Known rows, with every way that one mark hangs from another
Q_294{Q_106 Q_695{Q_815}}: [ 0.02, -0.09,  0.03, -0.14,  0.05,  0.05, -0.19,  0.09, -0.11, -0.04,
  0.02, -0.18,  0.20,  0.03,  0.09,  0.20, -0.01, -0.03, -0.04, -0.13,
 -0.41,  0.08,  0.01]
Q_441{Q_294{Q_695{Q_993}}}: [ 0.04,  0.12, -0.04, -0.01,  0.00,  0.10, -0.03, -0.13,  0.04, -0.01,
 -0.03, -0.10,  0.25, -0.05, -0.10, -0.03,  0.14, -0.11,  0.03, -0.17,
 -0.35, -0.04,  0.06]
Q_993{Q_294 Q_441}: [-0.08, -0.03, -0.14,  0.07,  0.10, -0.20,  0.06, -0.12,  0.03,  0.00,
  0.00,  0.09,  0.00, -0.05, -0.11,  0.00, -0.12, -0.05, -0.09,  0.02,
  0.28, -0.17,  0.20]
Q_441{Q_294}: [ 0.00,  0.02, -0.01,  0.08,  0.11, -0.04,  0.04, -0.14,  0.00, -0.05,
 -0.01, -0.02,  0.15,  0.14, -0.03, -0.05,  0.04, -0.04, -0.04, -0.09,
  0.00, -0.17,  0.09]
Q_106{Q_441{Q_294{Q_695}} Q_815 Q_993}: [ 0.02, -0.01,  0.04,  0.02, -0.05,  0.04,  0.10, -0.03,  0.10, -0.29,
  0.13,  0.01,  0.15, -0.20,  0.03, -0.11, -0.02, -0.03, -0.05, -0.04,
 -0.20,  0.16, -0.14]
Q_993{Q_441{Q_294{Q_106 Q_695}} Q_815}: [-0.03, -0.15,  0.04, -0.09, -0.06, -0.03, -0.19, -0.02, -0.08, -0.19,
  0.18, -0.03,  0.50,  0.04,  0.04, -0.12, -0.11,  0.01, -0.05, -0.18,
 -0.23, -0.15, -0.01]
Q_695{Q_441{Q_106}}: [-0.08, -0.04,  0.02, -0.12, -0.02,  0.02, -0.04, -0.01, -0.08,  0.07,
 -0.05, -0.08, -0.05,  0.13,  0.02,  0.12, -0.02, -0.07,  0.10, -0.08,
  0.25,  0.04,  0.03]
Q_441{Q_106{Q_695 Q_815 Q_993} Q_294}: [-0.05,  0.03,  0.20, -0.06, -0.01, -0.03, -0.15, -0.17,  0.06, -0.33,
 -0.13, -0.27,  0.10,  0.32, -0.04, -0.04,  0.31, -0.22, -0.22,  0.08,
 -0.25,  0.27, -0.17]
Q_294{Q_106}: [-0.04, -0.06, -0.03,  0.01,  0.03,  0.01, -0.02, -0.02, -0.10,  0.12,
 -0.13, -0.06, -0.17,  0.14, -0.03,  0.08, -0.04, -0.03,  0.00,  0.01,
 -0.16,  0.00,  0.12]
Q_695{Q_294}: [ 0.04,  0.04, -0.01,  0.04,  0.13,  0.00, -0.05, -0.14, -0.03, -0.04,
 -0.06,  0.06,  0.05,  0.06, -0.02,  0.10, -0.04,  0.09, -0.02,  0.08,
  0.32, -0.07,  0.25]
Q_294{Q_106{Q_695{Q_993}}}: [-0.04,  0.08, -0.02,  0.02, -0.06,  0.03, -0.07, -0.06, -0.07,  0.14,
 -0.26, -0.22, -0.20,  0.17, -0.17,  0.05,  0.14, -0.12, -0.04,  0.01,
 -0.37,  0.21,  0.07]
Q_815{Q_695{Q_294 Q_993}}: [ 0.07,  0.17, -0.02,  0.05,  0.01,  0.09, -0.13, -0.03,  0.02,  0.25,
 -0.15, -0.02, -0.08,  0.09, -0.07,  0.04,  0.16,  0.06,  0.05,  0.02,
  0.09, -0.05,  0.18]
Q_815{Q_294{Q_695} Q_441}: [ 0.13, -0.05, -0.01,  0.09,  0.10,  0.10,  0.07, -0.01,  0.07,  0.14,
  0.09,  0.12, -0.01, -0.15,  0.02, -0.01,  0.02,  0.17,  0.04, -0.12,
 -0.04, -0.26, -0.09]
Q_106{Q_815{Q_441}}: [-0.03,  0.04, -0.04,  0.05,  0.07, -0.02,  0.15,  0.02,  0.02, -0.11,
  0.02,  0.13, -0.21, -0.15,  0.01, -0.05, -0.11,  0.03, -0.03,  0.16,
  0.08, -0.02, -0.10]
Q_106{Q_993}: [-0.05,  0.06, -0.09,  0.02, -0.05, -0.01,  0.05, -0.08,  0.02,  0.17,
 -0.09,  0.02, -0.25, -0.05, -0.05, -0.01,  0.00, -0.06, -0.03,  0.09,
 -0.18,  0.07,  0.09]
Q_815{Q_294 Q_441}: [ 0.08, -0.02, -0.05,  0.14,  0.10,  0.01,  0.19,  0.00,  0.06,  0.18,
  0.03,  0.18, -0.15, -0.08,  0.01, -0.04, -0.03,  0.14,  0.05,  0.02,
  0.19, -0.27, -0.03]
Q_815{Q_441{Q_106{Q_993}} Q_695}: [ 0.04,  0.05,  0.04, -0.06, -0.13,  0.04,  0.02,  0.10,  0.08,  0.47,
 -0.16, -0.01, -0.26,  0.17, -0.01, -0.03,  0.16,  0.00,  0.07, -0.01,
 -0.09,  0.07, -0.20]
Q_294{Q_106{Q_441 Q_695 Q_815 Q_993}}: [-0.06, -0.05,  0.06,  0.04, -0.12, -0.03,  0.06,  0.03, -0.01, -0.14,
 -0.10, -0.11, -0.32,  0.02, -0.03, -0.03, -0.01, -0.04, -0.11,  0.13,
 -0.23,  0.41, -0.14]
Q_441{Q_294{Q_106 Q_695{Q_815}}}: [ 0.06, -0.11,  0.11, -0.12,  0.10,  0.01, -0.15,  0.04, -0.08, -0.19,
  0.07, -0.21,  0.53,  0.17,  0.10,  0.12,  0.06, -0.07, -0.06, -0.21,
 -0.38, -0.01, -0.02]
Q_106{Q_815{Q_695} Q_993{Q_294}}: [-0.06,  0.08,  0.02,  0.06,  0.03, -0.07, -0.11, -0.06,  0.12,  0.00,
 -0.07, -0.02, -0.25,  0.08, -0.04, -0.03,  0.16, -0.06, -0.17,  0.12,
 -0.23, -0.01,  0.06]
Q_695{Q_993}: [-0.05,  0.15, -0.15,  0.03, -0.05,  0.04,  0.06, -0.06, -0.01,  0.16,
 -0.14, -0.01, -0.23, -0.11, -0.13,  0.03,  0.01, -0.12,  0.07,  0.05,
 -0.16,  0.05,  0.14]
Q_106{Q_441 Q_815{Q_294}}: [ 0.00, -0.07, -0.01,  0.17,  0.05,  0.03,  0.14,  0.04,  0.04, -0.23,
  0.13,  0.14, -0.26, -0.20,  0.08, -0.02, -0.08,  0.09,  0.00,  0.07,
  0.19, -0.07, -0.06]
Q_294{Q_106{Q_441}}: [-0.01, -0.10, -0.07,  0.06, -0.04, -0.01,  0.17,  0.08, -0.08,  0.12,
 -0.07,  0.04, -0.22,  0.00, -0.02,  0.06, -0.18,  0.05,  0.11, -0.04,
  0.05,  0.10,  0.05]
Q_815{Q_695}: [-0.02,  0.04, -0.01,  0.09,  0.03,  0.05, -0.14,  0.01,  0.00,  0.29,
 -0.06, -0.06, -0.26,  0.14, -0.01, -0.02,  0.15,  0.07, -0.03, -0.13,
 -0.14, -0.19,  0.04]

Rows
[ 0.12, -0.10,  0.08,  0.12,  0.05,  0.07,  0.04,  0.15,  0.02,  0.42,
 -0.05,  0.06, -0.20,  0.20,  0.04, -0.04,  0.12,  0.20,  0.05, -0.08,
 -0.06, -0.31, -0.13]
Q_815{Q_294{Q_106} Q_441 Q_695}
[-0.02, -0.08, -0.04, -0.09, -0.23,  0.07, -0.03,  0.08, -0.05,  0.04,
  0.09,  0.04, -0.05, -0.17,  0.04, -0.04, -0.21,  0.08,  0.10, -0.09,
 -0.40,  0.23, -0.04]
Q_294{Q_106{Q_441 Q_993{Q_815}} Q_695}
[ 0.07,  0.02,  0.02,  0.13,  0.09, -0.04,  0.03, -0.12, -0.01, -0.09,
 -0.04,  0.01, -0.03,  0.05, -0.06,  0.03, -0.04,  0.18, -0.03, -0.04,
  0.45,  0.13,  0.10]
Q_106{Q_441 Q_695{Q_294}}
[ 0.06, -0.03,  0.08, -0.01,  0.12, -0.01,  0.08,  0.02, -0.05, -0.20,
 -0.05,  0.12,  0.05,  0.04,  0.04,  0.06, -0.16,  0.10, -0.01,  0.27,
  0.31,  0.07,  0.03]
Q_695{Q_294{Q_106{Q_815{Q_441}}}}
[-0.04, -0.01,  0.02,  0.05, -0.03, -0.15,  0.01, -0.15,  0.07, -0.02,
 -0.02, -0.11,  0.16,  0.11, -0.10, -0.20,  0.14, -0.09, -0.21, -0.03,
 -0.02,  0.01, -0.06]
Q_106{Q_695 Q_993{Q_441{Q_294}}}
[-0.02, -0.09,  0.02,  0.01, -0.05,  0.03, -0.09, -0.01,  0.10, -0.18,
  0.15,  0.04, -0.03, -0.29,  0.06, -0.09,  0.07, -0.02, -0.15,  0.11,
 -0.17, -0.06, -0.12]
Q_106{Q_815{Q_294{Q_695}} Q_993{Q_441}}
[ 0.00, -0.03,  0.16, -0.09,  0.07,  0.09, -0.22, -0.12,  0.02, -0.40,
  0.01, -0.20,  0.33,  0.16,  0.05,  0.06,  0.19, -0.15, -0.10, -0.10,
 -0.25,  0.05, -0.12]
Q_441{Q_106{Q_815} Q_294{Q_695}}
[ 0.08,  0.00, -0.03, -0.08,  0.08,  0.02,  0.02,  0.10,  0.00,  0.03,
  0.13,  0.01,  0.15, -0.19,  0.08,  0.08, -0.08,  0.07,  0.02, -0.12,
 -0.11, -0.01, -0.11]
Q_294{Q_695{Q_815{Q_441}}}
[-0.01, -0.09,  0.02,  0.03, -0.02, -0.12, -0.08,  0.03,  0.05, -0.04,
  0.10, -0.09,  0.03, -0.04,  0.05, -0.05,  0.14, -0.03, -0.20,  0.05,
 -0.03,  0.02, -0.11]
Q_106{Q_695{Q_815{Q_294}} Q_993{Q_441}}
[ 0.07, -0.06,  0.03,  0.03,  0.09, -0.05,  0.21,  0.01, -0.02,  0.07,
 -0.05,  0.05,  0.20,  0.18, -0.03, -0.06, -0.07,  0.02,  0.04, -0.04,
  0.04, -0.12, -0.05]
Q_815{Q_441{Q_294{Q_106}}}
[ 0.00, -0.06,  0.05, -0.12, -0.02, -0.02,  0.02, -0.02, -0.09,  0.08,
 -0.09,  0.02,  0.09,  0.11,  0.02,  0.10, -0.13,  0.04,  0.06,  0.15,
  0.30,  0.14,  0.19]
Q_695{Q_294{Q_106{Q_993}} Q_441}
[-0.07,  0.02, -0.13,  0.02, -0.20, -0.03,  0.12,  0.03,  0.00,  0.05,
  0.11,  0.18, -0.25, -0.23,  0.02, -0.11, -0.25,  0.06,  0.10,  0.03,
 -0.05,  0.15,  0.02]
Q_106{Q_441 Q_993{Q_815}}
[-0.04,  0.05, -0.03, -0.03, -0.03, -0.01, -0.03,  0.07, -0.02,  0.32,
 -0.16, -0.07, -0.10,  0.18, -0.12,  0.07,  0.07, -0.06,  0.09, -0.10,
 -0.05, -0.05,  0.16]
Q_815{Q_695{Q_441 Q_993{Q_294{Q_106}}}}
[-0.07,  0.10, -0.11, -0.13, -0.05,  0.00,  0.06,  0.13, -0.07,  0.02,
  0.06, -0.05,  0.03, -0.19,  0.03,  0.11, -0.09, -0.13,  0.12, -0.01,
  0.06,  0.11,  0.07]
Q_695{Q_441 Q_815 Q_993}
[-0.06,  0.03,  0.06, -0.09, -0.06,  0.11, -0.02,  0.04,  0.01, -0.17,
 -0.03, -0.04, -0.09, -0.04,  0.04,  0.08,  0.11, -0.16,  0.09,  0.12,
  0.13,  0.08, -0.06]
Q_695{Q_441{Q_106{Q_815{Q_294}}} Q_993}
[-0.07,  0.03,  0.00, -0.12, -0.15,  0.09, -0.09,  0.03, -0.04, -0.01,
  0.06,  0.03,  0.01, -0.02,  0.04,  0.03,  0.00, -0.06,  0.20, -0.03,
  0.08, -0.02,  0.02]
Q_695{Q_441{Q_106} Q_993{Q_815{Q_294}}}
[ 0.12, -0.02,  0.02,  0.17,  0.08,  0.06,  0.06,  0.09,  0.09,  0.39,
  0.02,  0.13, -0.23,  0.06,  0.04, -0.09,  0.14,  0.22,  0.03, -0.10,
  0.08, -0.38, -0.12]
Q_815{Q_294 Q_441 Q_695}
[-0.01,  0.10, -0.13,  0.01, -0.02, -0.04,  0.05, -0.06,  0.00,  0.03,
 -0.06,  0.10,  0.08, -0.16, -0.10,  0.00, -0.09, -0.04,  0.04,  0.16,
  0.41,  0.02,  0.21]
Q_695{Q_294 Q_993{Q_441}}
[-0.04, -0.01,  0.14, -0.15,  0.08,  0.02, -0.14, -0.05, -0.07, -0.35,
 -0.01, -0.03,  0.14,  0.12,  0.09,  0.17, -0.04, -0.02,  0.02,  0.15,
  0.56,  0.14,  0.07]
Q_695{Q_294 Q_441{Q_106{Q_815}}}
[ 0.02, -0.01,  0.00, -0.14,  0.03, -0.04,  0.07,  0.13, -0.03,  0.04,
 -0.01, -0.02,  0.08,  0.05,  0.09,  0.14, -0.05, -0.07,  0.08,  0.02,
  0.14,  0.11, -0.14]
Q_695{Q_815{Q_441{Q_106}}}
[ 0.01,  0.05,  0.02,  0.03,  0.02, -0.06,  0.24, -0.03,  0.11, -0.15,
  0.04,  0.11,  0.07, -0.06,  0.00, -0.17, -0.02, -0.06, -0.07,  0.19,
 -0.04,  0.03, -0.15]
Q_106{Q_815{Q_441{Q_294}} Q_993}
[ 0.02,  0.14, -0.05,  0.05, -0.09,  0.00, -0.03, -0.08, -0.02, -0.15,
  0.02,  0.06,  0.00, -0.10, -0.08, -0.05, -0.11,  0.11,  0.07,  0.01,
  0.24,  0.24,  0.12]
Q_106{Q_441 Q_695{Q_294 Q_993{Q_815}}}
[ 0.08, -0.02, -0.01,  0.13, -0.13,  0.13,  0.09,  0.20,  0.02,  0.38,
 -0.10,  0.01, -0.30,  0.04, -0.02, -0.01,  0.11,  0.08,  0.17, -0.11,
 -0.13, -0.06, -0.04]
Q_815{Q_294{Q_106{Q_441}} Q_695{Q_993}}
[-0.03,  0.05, -0.14, -0.12, -0.08,  0.01, -0.08,  0.11, -0.01, -0.01,
  0.09, -0.08,  0.19, -0.33,  0.00,  0.06, -0.03, -0.13,  0.01, -0.07,
 -0.19,  0.08, -0.02]
Q_294{Q_695{Q_815 Q_993{Q_441}}}
[-0.06, -0.06,  0.00,  0.07, -0.12, -0.09, -0.14, -0.08,  0.04, -0.03,
  0.13,  0.04, -0.09, -0.06, -0.01, -0.21,  0.06,  0.06, -0.16,  0.05,
 -0.08, -0.08, -0.05]
Q_106{Q_695 Q_993{Q_441 Q_815{Q_294}}}
[ 0.11,  0.03,  0.00, -0.04,  0.16, -0.07,  0.10,  0.06, -0.02, -0.07,
  0.08,  0.13,  0.24, -0.06,  0.09,  0.12, -0.16,  0.13,  0.04,  0.11,
  0.47, -0.01,  0.06]
Q_695{Q_294 Q_815{Q_441}}
[-0.14, -0.06, -0.05, -0.12, -0.14, -0.06, -0.17,  0.00, -0.07, -0.07,
  0.07,  0.02,  0.03,  0.01,  0.03, -0.03, -0.13, -0.06,  0.02,  0.00,
  0.12, -0.01, -0.01]
Q_993{Q_441{Q_106} Q_815}
[ 0.04, -0.02,  0.01,  0.13,  0.11,  0.01,  0.15,  0.02,  0.07, -0.12,
  0.08,  0.17, -0.18, -0.15,  0.06, -0.06, -0.03,  0.10, -0.03,  0.16,
  0.15, -0.19, -0.12]
Q_106{Q_815{Q_294 Q_441}}
[ 0.01,  0.03, -0.02,  0.03,  0.03, -0.06,  0.11, -0.04,  0.01, -0.08,
  0.16,  0.18,  0.24,  0.01,  0.01, -0.19, -0.16,  0.08,  0.04, -0.06,
  0.07, -0.21, -0.05]
Q_993{Q_815{Q_441{Q_294}}}
[-0.05,  0.13,  0.07,  0.00, -0.03,  0.07, -0.05,  0.06,  0.03, -0.06,
  0.04, -0.08,  0.07,  0.06,  0.00, -0.12,  0.17, -0.09,  0.01, -0.07,
 -0.04, -0.09, -0.08]
Q_106{Q_815{Q_695{Q_441{Q_294} Q_993}}}
[-0.01, -0.12,  0.04, -0.17,  0.12, -0.07, -0.13,  0.06, -0.09, -0.13,
  0.09, -0.13,  0.36,  0.05,  0.07,  0.24, -0.11, -0.02, -0.01, -0.17,
 -0.05,  0.02,  0.12]
Q_993{Q_294{Q_106 Q_695{Q_441 Q_815}}}
